Each row comes from the steps of one walk. Every step used is in the known rows, and no mark comes twice. Write the walk behind each row, first mark first.
In the rows, zero is written as 128.
Known rows:
P G U: [112 105 117 117 102  83 179 114 118 158 115 156 122 148 137  84 108 110
 113 160 170 159]
S B K: [112  84 130 146 145 107 156 126 108 130 104 185  88 111 146 106  87 149
 127 169 191 104]
G P S: [115 126 182 121 135  84  93 134 140 156 100 137 116 163 186 116  91 145
 131 188 147 110]
B K P L: [116 108 104  72 132  94 175 141 151 149  86 168  97 146 177  90 102 120
 145 162 193  65]
K P L H: [119 145 121  99 138  90 153 137 164 162  76 149 107 151 158 106 121 125
 128 174 169  95]
T B K P S: [ 97  93 143  90 141 103 161 130 134 144  88 189  98 141 207  95  94 160
 144 195 165  77]
U G P L: [122 124 134 108 124  86 109 121 178 170 107 125 117 168 150 108 108 150
 130 165 168  93]
G P: [129 102 164 126 132  90 110 129 132 147 100 152 125 172 158 107 112 146
 131 179 160  89]
T B: [124 104 147 126 133  92 129 109 125 143  97 187 119 146 154  98 101 156
 121 187 172 111]
K P G: [110  98 130  87 133  76 172 146 133 172  93 172 132 170 158  82 115 110
 129 160 164 104]
T B K: [117  78 132 130 129 110 151 108 109 132  99 199 105 134 164  95  96 165
 131 183 187  88]
U G: [109  92 140 132 153  85 125 104 143 184 117 137 115 158 155 116 101 163
 112 167 186 124]
P L: [130 143 128 104 123  79 129 127 146 153  94 153 109 141 156  99  89 119
 126 165 186 122]
D G P L H: [109 152 120 134 105  87  92 138 164 165  84 147 125 146 139 113 133 115
 117 165 152 107]
S B K P L H: [107 121 107 117 140 115 186 146 149 134  77 180  80 110 145 106 109 137
 136 170 178  82]
L P G U: [ 95  96 130 135 102 101 184 132 136 151 100 167 124 156 134  78 121 101
 120 174 158 137]
S B G P: [130  77 161 129 131 102 116 147 120 144  71 159  90 138 133 101  87 137
 130 164 150 106]
D G: [103 111 125 128 134  75 110 126 131 181 102 162 124 145 153 101 112 113
 110 162 173 131]
S B G P L: [139 113 139 106 112  98 118 155 144 142  64 155  82 127 127  97  77 117
 136 157 153 105]
L P S: [ 93 122 184 138 145  99 115 146 149 162  86 157 109 149 186 106  89 131
 123 198 155 116]
B S: [111 113 170 118 138  73 102 108 116 166  81 141 114 151 159  95  94 129
 118 188 168 130]
S B K P G: [ 95  75 114 107 138 101 201 152 119 143  96 200 104 128 145  83 102 120
 140 157 172  90]
B G U: [124  79 121 111 115  95 156 115 110 166  85 136  89 142 148  93  89 122
 118 156 176 149]

Which walk is each row?
[138 136 143 104 113  85 113 134 155 144  92 146 116 162 155 102 101 129
 138 169 164  90]	G P L
[111 127 184 135 145  90 103 141 138 138  98 155  98 132 166 117  84 148
 129 192 140 121]	G P S B
[100  91 134  85 139  96 173 144 133 161  71 150  63 123 168  97  80 116
 126 174 145 149]	K P S B G U
[114  90 153 134 140  91 107 113 151 172 114 132 121 178 154 116 115 170
 124 174 165  93]	U G P
[ 87  91 156 145 149 110 122 127 147 148 117 143  87 126 171 127  87 181
 130 183 159  96]	U G P S B K
[101 124 161 101 166  86 147 147 145 157  90 169  90 130 177 109  84 138
 131 186 152 121]	K P S B
[125 133 121  72 134  79 154 142 162 163  81 159 108 159 164  91 107 111
 139 166 177  89]	K P L
[105 101 139 122 128  97 152 128 117 156  83 138  65 104 157 105  63 123
 120 169 154 179]	P S B G U
[ 96  95 177 139 144 113 123 163 137 160  59 166  75 114 159 104  66 120
 125 181 143 129]	L P S B G
[104  94 158  89 156  93 142 159 134 170  63 158  73 124 177 104  70 124
 133 169 148 123]	K P S B G
[120  99 181 110 127  92  87 146 129 171  73 125  99 159 186 110  77 137
 132 173 143 111]	B G P S
[110 109 105  89 140 101 185 149 147 132  83 187  80 115 154  92  94 122
 144 162 185  74]	S B K P L
[128  74 116 110 106 102 159 104 111 149  81 168  91 138 147  86  93 136
 118 171 164 142]	T B G U
[ 97 105 153 140 152 104 140 133 116 139 101 169  81 102 177 114  65 148
 126 178 177 127]	P S B K
[107  75 128 112 158 108 184 143 125 137  91 191  86 130 161  99 103 141
 137 172 181  75]	S B K P
[102 106 169 141 140 108 122 142 125 126 102 162  90 120 175 117  81 158
 138 183 155  95]	G P S B K
